(in the rows, 128 means zero)
Known rows, with every step that occurs
kosepek/zosipa/gedem/bireka/lapo/vela: [ 91 115  54 144 125  72  93 118  84 120 142 131 147 135 118 149  87 138
 117  67 129  88 121 112 121 121 146 158]
ruden/zosipa/gedem/bireka/natut/nibe/gune: [ 97 173 158 139 109  79 150 111  93 148 147 123 113  45 141 181 138 184
  88  45 139  86 149 112 132  83 136 130]
vela/lapo/bireka: [124 174 140  97 172 125  86  98 130 135 104 127 126 116  82 125 172  95
  96 101 148 138 149 128 124 106 171  66]
ruden/zosipa/gedem: [126 168 138 145 114 103 169 116 111 172 131 109 123 117 107 138 127 156
 106  78 147  91 158 111 108 109 137 106]
gedem/bireka/lapo: [ 74 128  92 118 173 101 120 112 106 137 142 146 159  84 168 154 158 160
 128 102 103  98 148  92 126 128 148 126]
golef/zosipa/gedem: [108 175 113 164 111 126 166 105 103 171 124 103 167 103 106 134  95 125
 117  79 151  83 145  89 102 117 135 110]
bireka/lapo: [ 87 167 119 107 185  96 118 130 138 178 140 145 156  99 157 155 144 129
 115 111 109 107 175 107 111 133 135 108]
vela/lapo/bireka/gedem: [137 152 125  99 149 115 103 112 132 105 104 141 125  84 124 109 165  81
  83 106 149  99 166 122 111  69 165  72]
ruden/zosipa/gedem/bireka: [109 124 105 154 103 108 165 100  83 127 130 115 128  98 120 136 145 184
 123  74 137  85 127  96 126 109 149 124]
ruden/zosipa/gedem/bireka/natut: [115 144 115 169 130  83 165 111  80 131 142 143 143  80 116 162 144 179
 135  48 127  84 146  85 110 109 151 156]
lapo/bireka: [114 186 128 110 147 128  83  89 120 135 108 129 114 106 110 136 156  89
 117  86 121 128 171 116 117  97 180  57]
kosepek/zosipa: [100 153 102  83 155  87 108 119 124 165 105 125 129 116 106 143 117 131
 116  72 126 118 201 101 100 141 133  93]
ruden/zosipa/gune: [123 186 149 140 164 122 128 116 106 195 113 117 115  96 141 124 124 164
 115 111 136 108 153 112 116 136 142  94]
natut/nibe/gune: [ 96 212 167  82 138 107 100 119 134 184 115 121 117  51 157 166 153 117
  72  79 122 121 170 114 133 103 134  67]
gune/zosipa: [109 161 115 108 147  84 103 106 126 179 113 158 128 104 128 109 121 143
 129  81 135 123 157 116 102 133 162  68]
gedem/bireka: [101 147  94 110 148 122 111 104  95 131 107 143 150  71 144 139 172 142
 133  84 109 110 139  79 124 125 158  99]
ruden/zosipa/gedem/bireka/lapo: [ 81 109 102 154 131  88 166 109  99 136 160 122 138 104 149 150 132 197
 120  97 132  73 135 108 124 115 141 150]
bireka/natut/nibe/gune/zosipa: [ 96 193 163 108 139  57  97 112 125 189 134 161 117  60 148 150 118 155
  99  51 140 119 166 128 111 107 154  80]
kosepek/zosipa/gedem: [113 148 116 141 110  81 132 119 118 158 112  98 135 124  99 146 111 132
 116  65 138  93 183  92 102 120 137  97]
rumu/zosipa/gedem/bireka/natut/nibe/gune: [112 200 157 163 106 109 115 125  95 151 152 132 135  59 153 188 147 157
  83  23 120  84 168 107 155  89 154 107]
kosepek/zosipa/ruden: [128 148 124 131 148 108  99 102 136 152  98 105 144 109 128 134 135 146
 110  64 126  90 190  73  89 140 137  94]
nibe/gune/zosipa/gedem/bireka/lapo: [ 76 121 125 173 131  65 130 107 100 121 160 127 135  80 168 156 126 189
 115  90 137  94 110 112 110 105 156 118]
nibe/natut: [107 210 107  68 174 113 103 121 148 190  82 153 123  75 137 150 164 112
 102  73 116 113 150 105  88 142 155  68]
natut/nibe: [ 98 187 124  74 128 113 101 107 140 209 104 133 141  83 145 131 144 115
 101  79 118  96 188 103 149 118 144  66]
gedem/zosipa: [128 149 108  77 149 129 130 128 102 160 138 135 136 109  97 135 142 147
  85  96 124 121 179 107 107 146 141 115]
rumu/zosipa/gune: [145 217 141 164 165 164  83 130 112 203 122 126 144 108 154 135 129 134
 106  85 111 102 177 105 145 141 161  66]

Rows
[102 116  92 166  94  91 131  91  84 126 124 130 141  93 131 116 131 175
 141  66 138  94 116  96 117 111 180  92] -> gune/zosipa/gedem/bireka
[120 158 124 162 101  82 129 104 118 174 123 127 135 111 118 116 111 145
 130  73 148 101 140 108 101 115 165  75] -> gune/zosipa/gedem
[ 97 107  82 147 100  93 133  99  85 110 117 105 137 101 113 142 132 164
 132  61 130  87 149  77 114 115 152 117] -> kosepek/zosipa/gedem/bireka
[148 112 106  78 139 127 122 119 107 101 139 137 120 105  94 106 147 120
  53 110 156 106 173 134 105  96 160 109] -> vela/lapo/bireka/gedem/zosipa
[ 93 124  66 165 120  71  91 110  87 135 149 152 146 128 138 123  88 147
 129  72 137  91  88 129 123 120 169 141] -> gune/zosipa/gedem/bireka/lapo/vela
[139 126  93  75 129 120 143 139 102 131 141 148 133  85 133 120 136 134
  68 102 128  86 193 104  98 112 136 122] -> bireka/gedem/zosipa
[102 137 126 169 101  88 127  96  82 111 130 122 123  70 142 141 137 178
 123  66 144 107 103  99 108  96 171  92] -> nibe/gune/zosipa/gedem/bireka
[ 98 183 156 148 108  88 123 116  96 144 131 123 136  36 156 186 155 152
  94  49 125  92 149  92 133  84 145 110] -> zosipa/gedem/bireka/natut/nibe/gune
[110 153 153 162 126  84  92  83 116 138 123 137 132  42 172 141 145 193
 110  37 136  86 134  90 108 109 166  98] -> gedem/bireka/natut/nibe/gune/zosipa/ruden
[110 183 166 164  97  53 126 110 118 179 140 132 125  71 136 153 110 155
 101  46 151  98 153 117 112  89 156  86] -> bireka/natut/nibe/gune/zosipa/gedem
[147 138 119 137 129 140 105 113  90 120 131 118 110  86 141 109 120 134
  79 119 131  91 169 117 111  98 173  94] -> lapo/bireka/gedem/zosipa/gune
[ 96 134  78 149 128  90 120 118  82 132 151 141 136 130 126 143 101 154
 110  77 136  83  99 128 127 114 143 167] -> ruden/zosipa/gedem/bireka/lapo/vela
[106 182 168 175  86  63 107  89 113 152 141 123 100  80 115 154 109 142
 104  41 153 102 149 138 115  68 182  73] -> lapo/bireka/natut/nibe/gune/zosipa/gedem
[129 182 143 123 187  93  94 110 125 140 117 153 141  99  84 150 168  99
 109  75 134 132 165 115 111 103 170 102] -> vela/lapo/bireka/natut
[146 145 115 129 136 132 128 134  93 155 130 124 132  76 161 112 119 150
  78 124 130  81 170 101 106 121 145 108] -> bireka/gedem/zosipa/gune
[141 124  98  88 117 128 117 112 100 101 140 141 107  95 112 116 138 120
  68  99 133  93 191 128 102  89 167 105] -> lapo/bireka/gedem/zosipa
[ 89 134 125 154  77  83 120  83  91 135 131 116 118  64 152 132 128 184
 111  58 146  91 115 110 134  91 170  83] -> natut/nibe/gune/zosipa/gedem/bireka
[118 151 108 174 130  88 138 112  80 125 128 142 163  68 129 164 160 153
 143  49 112  85 147  66 112 104 160 134] -> zosipa/gedem/bireka/natut
